Known rows, with every way that one mark hangs from another
J[S[E Y[B] Z]]: [-40.6  -1.6 -11.1  13.5  -5.6 -33.1  15.2  50.4  28.6  28.1 -44.3 -39.6
  12.4   4.3 -27.9 -48.4  -7.2 -16.1  16.5  16.1 -15.8  62.4  26.7]
Y[B S[E]]: [-27.2 -15.7  20.2 -12.2 -26.8 -52.0   8.5  28.0  23.1  65.1 -28.5  30.5
  28.4 -30.8 -12.8 -26.4 -66.2 -30.3  34.1  17.6 -30.8  16.6  27.7]
F[S[E J]]: [-10.2 -23.5  -1.0  10.8 -19.3  -4.3  19.0  31.8 -33.5  32.1 -12.6  50.2
   1.6   5.2  -2.3 -32.3 -37.1 -24.5 -11.0 -13.1 -60.2  30.7  33.4]
S[E J Y]: [-35.6 -16.9   5.5  10.6 -18.4  15.5  25.1  47.9 -25.1  32.2  -6.7 -15.1
  20.0  11.6 -14.9 -20.2 -23.5 -42.6  10.3  -5.8 -43.5  11.8   8.7]
U[E[S[J]]]: [-14.1 -33.1  -8.6  15.3 -10.0  13.3 -15.9  19.2 -67.7  20.6 -21.5  76.6
  12.9  37.4  60.9 -48.0 -23.9 -38.1  22.7 -23.9 -39.9  -3.8  31.2]
L[S[E]]: [ 14.9 -12.5   1.7  12.7 -33.2   0.9   6.4  54.4  -9.8  39.4 -18.2  27.3
  36.9  -2.2 -17.7 -15.1 -54.2  11.0  -0.7   0.3 -28.6  21.3  37.6]
E[S[J Y[B]] U]: [-61.6  -6.8  -9.9  18.2  42.9 -16.0   2.7  14.1 -27.9  32.2 -45.7  46.7
 -30.6  -7.2   8.2 -30.1  -3.8 -79.3  -1.8 -33.6  -3.5   1.4  14.9]
E[S]: [-18.7 -19.7  -6.5  12.1 -24.5  -9.1  24.0  18.6 -31.4   5.3 -17.0  68.2
  37.0  -5.0  47.0 -38.9 -46.3 -37.0   8.0 -29.8   3.3   2.3  43.8]
K[S[Z]]: [-25.4 -25.4 -12.0  18.2 -22.4  -8.2  -0.6  52.8   3.6  -3.9 -31.5  22.8
  44.0  31.8  29.3 -57.8 -34.7  23.7  24.2 -10.1  -7.4  21.9  27.0]
K[S[J Y[B]]]: [-72.9 -36.5  -9.8   8.7   4.6 -33.6  -2.9  46.8   6.0  19.2 -28.4   8.9
 -18.1  23.4   1.2 -36.9 -15.7 -18.4  20.9 -13.8 -27.1  16.9  19.6]
D[J[S[Y]]]: [-23.9 -23.2 -12.9   8.2 -27.6 -10.1   1.1  49.3   4.7  19.0 -49.8  19.4
   6.8   3.7   5.1 -69.9  15.2  -5.7  41.2 -10.3 -30.1  32.9  47.4]
K[S[E J Z]]: [-33.4 -29.0  15.9  17.8  -4.8  -0.7   0.8  59.8 -11.5  15.7 -10.8  -1.0
  29.3  48.4   0.9 -13.0 -31.3   1.2  16.6   2.6 -38.5  28.9  18.3]
Y[B S[E[U] Z]]: [-26.7   9.6  14.2   0.6  13.9 -30.4 -11.4  29.5  25.6  66.7 -58.9  26.1
  22.4 -25.1 -21.6 -36.6 -41.4 -29.8  28.5  20.1 -17.6  22.2   7.0]
Z[S[E[U] J Y]]: [-51.1 -25.1  12.5  39.4  24.5  25.6   4.6  39.1 -13.3  26.9 -27.9  -3.8
  14.1  12.0 -20.6 -35.7  10.8 -60.8  11.4  -8.7 -40.8  -2.8  15.3]
L[S]: [ 14.3 -13.7 -15.1  12.5 -39.1  -0.4  -4.7  37.9 -13.4  25.4 -30.2  52.6
  22.6  10.3  13.2 -41.6 -43.6  25.2  -4.6 -14.0 -16.5  12.8  37.2]
L[S[E[U] J Z]]: [  9.3   4.7   6.9  27.6  19.3  29.8 -24.3  51.6 -29.2  49.3 -38.2  22.8
   0.0  31.2 -25.0  -8.8 -14.9   3.0 -19.9   1.3 -34.4  27.2   9.3]
Z[S]: [-31.1 -42.2   1.6  30.1 -34.1  -3.8   1.7  13.1  -6.5   7.3 -26.4  49.5
  52.5  27.2  38.5 -75.9 -23.4 -11.5  17.3 -11.7 -16.1  -0.9  41.3]
L[S[J Z]]: [  5.9  -6.6   0.4  14.9 -21.6  12.3 -18.1  28.6 -32.9  26.7 -22.9  30.3
  -2.2  66.3  15.0 -33.7 -12.2  30.9 -19.1  -7.1 -19.1  27.9  16.7]
L[S[J Y]]: [ -6.6  -7.5 -11.8  11.3 -21.4  12.6   2.9  43.0 -26.2  26.1 -16.0   4.8
 -16.9  29.3  -7.9 -26.3  -7.2   3.1 -12.5 -16.3 -31.3  13.8  20.8]
S[E J Y Z]: [-34.1  -1.5   5.5  11.6 -10.2  20.7  20.4  45.7 -21.8  25.3  -9.4 -38.8
  23.9  37.4 -14.2 -25.9  -9.6 -31.0  10.7   6.4 -26.9  30.6  -4.3]
F[S]: [ -2.5 -19.7 -31.3  12.6 -37.0 -12.5  17.2  21.8 -16.1  14.7 -32.4  74.9
  15.2 -11.2  26.5 -75.5 -39.9   0.4  -4.6 -23.4 -30.4  22.0  43.3]
J[S[Y]]: [-14.0 -19.1 -30.2  17.5 -33.3 -11.8  22.5  49.9   2.1  10.7 -39.8  -1.4
   8.7  -7.8   8.6 -73.3  -7.7  -9.2   9.8 -17.9 -27.5  21.6  45.4]
E[S[J Y Z] U]: [-36.4   9.7  -7.5  24.7  35.0  25.2  10.4  26.9 -41.5   6.6 -32.9  15.0
  -9.2  20.0  14.7 -31.6  11.6 -59.8  -6.1 -29.5   3.7  10.0   5.7]
K[S[E[U] J Z]]: [-29.5 -21.8   6.9  28.7  28.1  14.4 -15.0  64.9 -14.7  25.4 -38.3  17.9
  15.0  27.3 -10.6 -19.9 -19.5 -13.6  11.0  -5.3 -38.6  16.3  10.9]

Rows
[-29.6 -31.6   9.6  41.7   7.7  13.8  -4.1  35.3  -1.4  27.3 -42.9  46.9
  51.2  -6.5  -0.4 -51.6 -24.1 -37.8  19.2  -5.5 -29.6  -5.0  33.3] : Z[S[E[U]]]
[-35.8  -9.7  19.4 -11.2 -16.5 -39.4 -16.9   2.7   1.8  52.6 -33.9  30.0
  -7.0  36.0  22.1 -45.7 -23.2 -11.7  15.3  10.3 -22.2  23.0   5.2] : Y[B S[J Z]]
[-11.1 -20.6  -1.8  11.8 -28.4 -10.2 -20.4  35.5  -1.3  19.9 -57.3  42.5
  22.6  40.2  28.1 -77.4  11.2  21.3  31.8  -3.1 -20.9  48.1  43.0] : D[J[S[Z]]]
[-11.0   0.5  -4.9  25.2   4.7  24.2  -4.3  45.0 -10.7  35.0 -50.4  27.5
  51.2  -4.1  -3.3 -46.8 -32.2 -21.4  11.6   4.4 -16.7  16.2   6.1] : S[E[U] Z]
[-44.8 -26.2   8.1  28.4 -19.6   4.2  28.2  41.2   6.5  10.7 -10.3 -22.2
  53.8   4.3 -14.4 -44.4 -18.4 -40.0  27.3   3.7 -21.8  10.3  30.3] : Z[S[E Y]]
[-79.6 -33.3  21.7  23.4   6.9 -22.3   6.8  22.3   2.6  34.0 -13.6 -13.3
   8.8  31.2 -17.4 -30.5  -1.3 -54.1  19.4   6.2 -33.0  19.4  15.8] : Z[S[E J Y[B]]]
[-12.7 -16.8 -16.2  17.4 -26.7  -8.8  35.5  66.7   8.4  23.3 -29.4 -26.2
  23.2 -18.6 -20.1 -41.7 -19.9 -22.8  15.2  -3.6 -37.8  33.6  42.5] : J[S[E Y]]
[-53.4  15.0 -21.2  19.0  37.2 -13.6   6.0  20.2  -0.9  16.8 -53.1  22.9
   1.0 -10.1   6.0 -44.4  -6.7 -57.5   8.6 -17.0  30.2  22.9   9.2] : E[S[Y[B] Z] U]
[-24.0  -2.3 -15.7  22.4   7.2  21.4  16.8  57.1  -6.7  35.7 -43.5   4.2
  34.1 -40.1 -28.5 -40.1 -27.5 -49.9  16.9  -6.6 -25.1   1.6  10.8] : S[E[U] Y]
[  2.1  -5.5 -11.8  32.7   6.5   5.3  -3.6  56.4   2.1  30.9 -64.5  17.9
  26.0  -5.2  -6.3 -54.3 -12.3  -9.1   2.2  -0.8 -30.0  34.3  34.9] : J[S[E[U] Z]]
[ -3.5 -13.3  -2.8  21.2 -27.7  -8.5  13.7  52.7   4.7  21.8 -34.0  -0.7
  39.7  14.7   3.3 -50.2 -24.3   3.6   9.5   7.4 -29.4  48.1  40.1] : J[S[E Z]]
[-35.4  -6.1  -7.3  11.8 -17.4  19.9   8.9  29.8 -23.8  14.1 -19.4 -16.7
  10.8  50.4  14.0 -55.1   2.3 -17.2   3.8  -7.8 -15.7  20.5  -3.3] : S[J Y Z]
[-26.5   4.2  -4.2  13.3 -22.9  14.1  28.6  50.9   1.1  19.8 -17.4 -38.2
  52.4   6.9 -17.5 -37.1 -27.2 -22.5  22.0  12.0  -5.5  33.2   4.3] : S[E Y Z]
[-35.8  -5.1  33.6 -12.2  -9.9 -38.9  -3.9  19.5   5.1  64.7 -23.9   6.7
   8.5  24.5  -9.5 -17.9 -36.4 -26.1  19.5  23.1 -34.8  34.0   6.0] : Y[B S[E J Z]]
[-41.0 -17.8  -0.8  40.1  15.0  20.0  12.0  46.0   6.7  20.1 -36.9  -1.8
  42.5 -15.7 -25.2 -48.8  -5.9 -54.1  22.7  -3.8 -21.9  -1.2  24.4] : Z[S[E[U] Y]]
[  5.6  24.3 -13.3  25.3  15.3  29.2   2.3  65.8   2.7  33.3 -41.5 -25.9
  17.0  -7.5 -51.1 -19.6 -13.1  -3.2   0.0   5.2  -7.6  30.1   6.8] : L[S[E[U] Y Z]]
[-62.6  -3.4   6.8   7.2   5.0 -11.1   4.9  31.2  -3.5  40.6 -20.0 -29.0
   7.5  36.9 -22.2 -26.2 -11.6 -37.0  12.3  12.4 -19.4  43.8  -7.9] : S[E J Y[B] Z]
[-11.4 -22.1  31.4  -9.1 -32.0 -13.3  15.3  34.9 -15.7  54.7  -7.3  22.8
  17.6   0.4  -2.1 -11.4 -46.3 -34.5  17.3   5.7 -55.2   3.5  24.3] : Y[S[E J]]
[-11.5  -9.2  18.7  -5.8 -31.5  -5.5  -0.2  14.7 -16.4  37.2 -22.2  21.3
  10.2  40.2  26.6 -44.2 -23.0  -6.0  11.5   4.2 -31.4  10.4  11.1] : Y[S[J Z]]
[-78.4 -36.6   4.7  21.1  -2.0 -21.4  -3.8   4.9  -1.5  23.1 -26.5  13.3
  -2.6  45.1  10.5 -61.5  10.1 -39.7  14.9  -8.4 -20.2  11.2  19.2] : Z[S[J Y[B]]]
[-11.2   7.1 -20.0  32.5  13.7  12.8  15.1  69.9  11.3  23.2 -58.9 -31.6
  16.7 -14.4 -31.2 -52.8   3.8 -21.4   6.0   3.1 -26.0  36.5  23.8] : J[S[E[U] Y Z]]
[-62.2  -6.1  -9.5   3.8  -1.8 -12.3  -5.2  16.8  -8.3  29.3 -33.3  -4.7
  -7.2  47.0   9.3 -54.2  -2.0 -25.4   7.1  -2.1  -8.4  33.3  -6.7] : S[J Y[B] Z]
[-39.9 -47.1  28.2  30.2 -15.4   4.0   3.9  23.0 -22.7  25.4  -6.6  25.9
  39.2  40.7  10.1 -33.8 -19.0 -32.2  10.3  -3.5 -45.4   6.7  30.7] : Z[S[E J]]
[-67.3 -14.4  -2.3   5.9   7.3 -29.4  19.1  10.7 -25.7  20.9 -15.4  27.7
 -18.4  10.7  18.5 -24.4 -16.0 -68.2   4.5 -25.9  -0.6  15.3  18.6] : E[S[J Y[B]]]
[ -4.6  -0.9 -14.8  14.6 -25.9  -3.6  24.8  34.8  -9.9  17.0 -22.7  27.0
  35.1   1.8  -4.6 -49.2 -39.0   0.2  -1.4   1.9 -26.1  50.6  27.6] : F[S[E Z]]
[-17.4  -6.1 -22.4  10.9 -24.0  -6.3  44.7  49.6  -4.2  15.9 -17.3   0.6
  18.1 -34.1 -27.1 -40.9 -34.1 -30.9   6.1 -10.1 -35.8  34.5  32.6] : F[S[E Y]]
[-33.9 -14.7  23.8  -2.2  18.5 -28.6 -15.7  24.5  -1.9  84.3 -49.7  51.2
 -12.0 -23.1 -19.9 -18.1 -38.4 -55.1  17.4   6.8 -51.2   0.1  11.3] : Y[B S[E[U] J]]
[ -6.5   9.5   6.7  14.0  -8.0  20.2   8.9  55.0 -19.4  31.0  -6.7 -44.9
   3.2  42.7 -39.2   0.7  -6.0   4.0 -10.5   9.2 -24.5  42.2   5.8] : L[S[E J Y Z]]
[-71.9 -21.6  -7.7   9.5  11.1 -26.8  -8.0  44.0   8.6  13.7 -29.5 -15.8
 -13.7  51.2   1.0 -39.9  -1.2  -5.2  21.0  -4.1 -14.1  35.3   7.5] : K[S[J Y[B] Z]]
[ -8.8   2.1  26.0   5.0  10.3   7.9  -5.4  35.9 -13.8  60.4 -37.2  18.9
  14.1   3.2 -11.6 -21.0 -24.9 -33.7  10.7  10.0 -44.2   8.2   2.8] : Y[S[E[U] J Z]]
[-16.6   3.0 -12.3  27.6  15.5  12.3   4.1  20.3 -29.4   5.3 -45.4  63.0
  29.7  -1.5  38.5 -47.1 -22.7 -37.0  -0.5 -24.5  17.8   8.0  22.2] : E[S[Z] U]
[  1.2 -22.5 -13.9  30.8   1.2  -1.0  -1.0  58.2  -2.8  39.6 -63.3  43.2
  21.2 -31.3  -7.3 -52.1 -25.5 -23.3   4.0 -11.9 -45.4  15.9  48.5] : J[S[E[U]]]
[-45.8   4.6 -24.8   9.5   5.9 -12.8  -7.8  20.3 -13.0  15.7 -40.2  12.4
  16.3  23.0  26.4 -62.3 -14.2 -34.0  42.5  -0.8   7.8  30.3  11.6] : U[E[S[Y[B] Z]]]
[ 13.5   4.5   3.8  16.3 -26.8   8.1   2.1  50.7  -6.6  32.0 -20.7   2.5
  41.2  22.5 -18.0 -18.5 -42.4  25.2  -1.2  11.8 -13.0  41.4  22.7] : L[S[E Z]]
[-67.0   2.7  -1.1   7.9  13.3 -23.0  13.5  10.3 -22.0  14.2 -18.6   1.9
 -13.7  39.5  19.4 -27.4  -2.5 -52.2   3.2 -15.0  12.7  32.8   5.4] : E[S[J Y[B] Z]]
[-14.5  20.4 -28.9  26.4  16.7  17.5  22.5  50.0  -1.3  18.9 -45.6  -2.5
  11.4 -26.2 -36.5 -50.8  -9.6 -28.0  -1.0  -3.7 -22.1  38.8  13.0] : F[S[E[U] Y Z]]
